(in the rows, 100 means zero)
Known rows, with every step that occurs
F/E/C/Q/P: 106 78 125 81 114 100 76 121 90 102 110 59 98 124 90 92 69 116 101 89 112 79 106 88 105 147 55 88
L/B: 104 92 112 98 108 89 83 101 97 99 102 75 114 95 100 121 108 108 96 90 105 112 121 102 93 122 108 96
R/B/P/E/C: 88 109 72 83 139 94 87 93 115 67 95 104 144 130 92 101 109 97 107 104 150 120 42 94 116 117 43 110
P/B: 102 89 109 94 109 83 94 96 95 102 107 108 111 86 95 127 118 98 102 94 96 133 96 104 124 95 101 100
B/P/E: 101 113 77 84 115 100 78 107 106 75 97 109 139 119 86 124 102 99 98 78 115 120 40 88 92 118 79 100
Q/C: 100 91 91 112 83 108 94 116 103 120 104 123 100 86 81 79 105 97 101 116 94 116 76 100 99 122 109 93
X/B/C/Q/P: 122 87 156 101 104 104 72 105 91 142 137 79 81 110 89 51 124 97 91 104 96 78 136 83 94 136 107 85
R/B/P/Q: 126 145 112 109 134 93 110 76 100 67 95 118 115 117 101 104 126 79 106 86 116 94 81 85 75 88 109 93
E/P/B: 104 87 126 94 112 93 116 102 99 102 107 130 129 76 113 122 112 99 96 86 102 125 74 92 123 113 103 95
B/C/Q/P: 118 89 148 87 91 126 70 106 103 129 117 84 79 118 80 42 98 96 88 89 96 77 139 88 95 131 116 83
F/E/C: 97 89 99 89 121 84 89 107 98 77 101 78 115 111 95 115 64 123 107 123 127 94 69 100 130 120 47 108
P/B/X: 92 79 140 101 122 83 105 102 105 91 116 93 113 103 95 123 132 89 93 104 101 111 118 96 137 85 84 93
Q/C/B: 109 73 97 113 81 115 112 135 100 112 81 93 95 87 84 104 95 93 103 123 101 99 119 103 100 135 114 94
F/E/P/Q/C/B: 139 88 120 122 102 106 130 139 94 85 79 114 125 80 92 122 76 108 102 125 108 92 68 79 91 167 115 87
F/E/P/Q/C: 129 105 112 121 101 100 115 123 97 92 102 142 130 79 89 95 84 112 100 119 101 110 26 76 92 153 111 87
C/B: 109 83 107 101 99 107 117 117 97 91 77 71 95 102 105 126 91 97 102 107 108 83 142 102 101 114 104 100
E/C/Q/P/B: 102 65 152 80 113 99 80 98 95 122 110 64 98 107 84 99 103 96 101 69 102 110 138 93 123 123 88 81
L/B/C/Q: 119 82 160 99 103 111 71 106 101 118 110 80 109 98 77 66 88 120 79 83 99 105 153 92 108 148 122 94
B/P: 110 120 108 89 114 102 94 98 99 77 103 105 116 114 99 118 102 92 99 74 105 87 75 93 88 98 90 95
X/B/P: 113 118 116 102 127 80 94 96 87 90 121 103 117 106 107 127 125 93 101 87 105 87 70 89 89 105 81 97
C/Q/P/B: 110 77 138 87 102 99 82 111 87 127 115 89 92 99 90 107 123 90 96 61 81 119 131 91 99 121 109 78
F/E: 103 99 83 96 110 85 91 119 91 83 103 101 109 104 99 123 82 117 103 113 107 102 63 98 106 120 68 106
C/Q/P: 109 89 130 93 92 114 87 116 91 126 107 85 82 115 93 79 105 92 95 67 84 84 137 87 75 127 110 77
L/B/P/E: 106 106 88 82 122 90 61 108 103 75 100 87 153 114 85 145 109 109 93 69 119 134 63 90 84 139 85 96
P/E/C/B: 92 64 89 88 111 105 99 115 112 84 71 49 125 112 86 125 73 110 104 119 139 110 114 100 128 135 72 109
F/E/P: 107 99 100 96 112 95 113 125 94 82 104 128 127 95 117 116 80 118 97 108 111 93 42 86 106 140 73 101
P/E/C: 83 81 80 86 111 98 81 98 115 93 92 79 130 111 81 99 81 113 103 113 131 127 69 98 127 121 66 109
Q/C/B/P: 118 94 104 102 95 116 106 131 100 89 85 101 110 102 84 120 98 86 102 98 106 86 94 96 89 132 105 89
E/P/Q: 125 115 137 113 109 106 128 88 104 90 94 115 121 88 108 96 95 98 96 90 101 92 87 77 85 111 133 88

Rows
93 100 101 90 135 105 91 106 108 81 92 109 142 129 83 80 91 103 96 75 134 119 67 85 112 141 56 105 : R/B/P/E/C/Q
104 89 110 81 106 87 77 96 94 113 118 86 95 99 97 126 136 83 108 92 97 118 108 100 102 98 102 82 : Q/P/B
92 56 182 85 126 97 90 106 103 110 123 51 101 123 86 96 118 87 90 80 107 89 158 85 137 113 74 74 : E/C/Q/P/B/X
88 79 82 73 108 103 65 98 113 103 103 61 115 125 83 100 100 99 108 109 131 112 79 94 106 125 66 92 : Q/P/E/C
135 120 133 113 111 96 76 97 98 89 101 96 130 93 70 118 113 94 98 77 99 117 82 83 68 133 135 76 : L/B/P/Q/C
117 87 130 84 120 89 90 111 101 90 122 133 136 85 101 108 91 119 92 124 118 119 40 90 149 136 77 105 : F/E/P/B/C
111 93 128 82 125 107 108 104 103 63 78 50 117 123 99 134 74 96 105 89 133 64 123 98 115 113 72 97 : E/C/B/P
122 81 162 85 100 115 53 107 100 129 121 59 94 112 80 62 104 104 84 81 101 91 164 89 88 151 122 77 : L/B/C/Q/P
135 125 127 128 117 87 95 94 91 100 118 117 117 90 81 107 130 87 104 100 94 103 56 79 75 119 121 84 : X/B/P/Q/C
103 88 122 96 133 89 81 107 95 95 111 83 142 116 82 106 94 114 93 71 120 113 61 77 112 150 58 102 : X/B/P/E/C/Q
95 84 142 105 121 88 93 108 105 87 114 62 118 113 99 117 123 99 87 100 111 92 147 93 107 113 93 89 : L/B/X
132 129 119 115 102 107 95 96 102 88 98 123 115 98 73 97 104 86 101 87 94 104 59 84 75 113 130 81 : B/P/Q/C
110 97 82 85 114 106 95 126 104 65 77 80 134 121 90 150 93 97 99 86 122 103 82 90 94 132 85 100 : C/B/P/E
101 80 97 87 93 114 71 124 98 123 104 88 105 119 80 87 104 100 93 72 95 117 99 82 78 148 100 84 : C/Q/P/E
131 137 128 102 122 99 99 80 99 68 95 100 114 112 92 118 99 90 100 68 101 86 86 82 74 90 121 89 : B/P/Q
114 86 146 88 111 104 99 92 111 107 119 129 127 80 100 85 109 104 90 109 113 117 76 91 144 116 107 99 : E/P/B/C
114 90 148 100 95 122 87 106 105 118 108 105 94 104 79 44 80 111 83 94 95 91 128 92 115 125 116 99 : B/C/Q
104 88 100 88 105 118 66 113 112 126 114 110 103 126 78 33 123 93 92 112 120 117 102 86 97 148 93 94 : R/B/C/Q/P/E
96 98 96 89 139 79 77 94 101 81 115 80 146 118 88 127 109 107 104 99 136 114 37 86 116 126 48 107 : X/B/P/E/C
95 90 69 82 97 103 68 109 106 109 107 85 109 118 88 105 118 92 104 103 111 120 78 91 82 123 89 89 : Q/P/E
121 107 112 125 88 107 100 98 103 112 96 116 100 83 71 79 103 94 103 112 89 115 85 90 86 114 139 87 : P/Q/C
99 65 127 119 95 113 123 139 108 100 93 81 99 106 86 101 111 86 93 135 107 78 142 95 115 128 99 87 : Q/C/B/X
90 72 110 93 107 108 87 111 108 105 89 82 127 111 73 79 67 121 92 83 115 127 93 89 123 145 75 104 : P/E/C/Q
103 108 104 100 112 105 93 88 114 103 112 119 98 109 99 48 119 94 99 139 126 99 104 103 119 103 93 109 : R/B/C
86 99 114 113 126 93 120 104 110 86 112 106 104 123 111 81 140 82 96 127 120 86 121 95 113 90 75 98 : R/B/X
99 74 136 107 113 105 126 125 105 80 88 58 99 121 104 122 107 88 92 118 113 60 167 95 115 104 92 94 : C/B/X
131 115 122 108 120 93 118 106 95 74 97 119 130 92 110 117 80 115 99 102 108 94 51 76 92 130 102 94 : F/E/P/Q
134 89 134 127 92 121 140 122 103 100 75 110 116 76 91 101 91 92 99 111 103 90 106 79 86 146 147 82 : E/P/Q/C/B
136 130 142 102 129 87 83 81 95 67 97 72 131 107 90 138 110 98 97 59 105 101 105 83 68 112 125 84 : L/B/P/Q
100 67 168 93 115 98 92 118 96 115 125 76 95 117 89 102 137 82 87 72 86 98 155 83 113 114 96 72 : C/Q/P/B/X
125 105 129 125 93 115 123 104 106 109 97 139 120 74 88 76 100 95 97 107 95 108 65 78 85 135 142 81 : E/P/Q/C
127 134 102 121 117 102 105 93 103 86 99 141 115 102 81 80 129 76 107 105 110 110 59 86 74 111 117 87 : R/B/P/Q/C
115 114 120 89 122 89 77 99 95 77 105 81 130 110 100 137 110 100 94 64 110 100 98 94 81 119 97 90 : L/B/P
88 52 120 80 121 107 93 122 120 82 92 15 113 147 86 121 107 87 101 128 145 75 147 87 121 129 57 85 : Q/P/E/C/B/X
94 102 88 76 126 99 75 96 114 70 95 84 145 125 81 119 84 106 102 86 136 113 44 90 115 119 55 104 : B/P/E/C
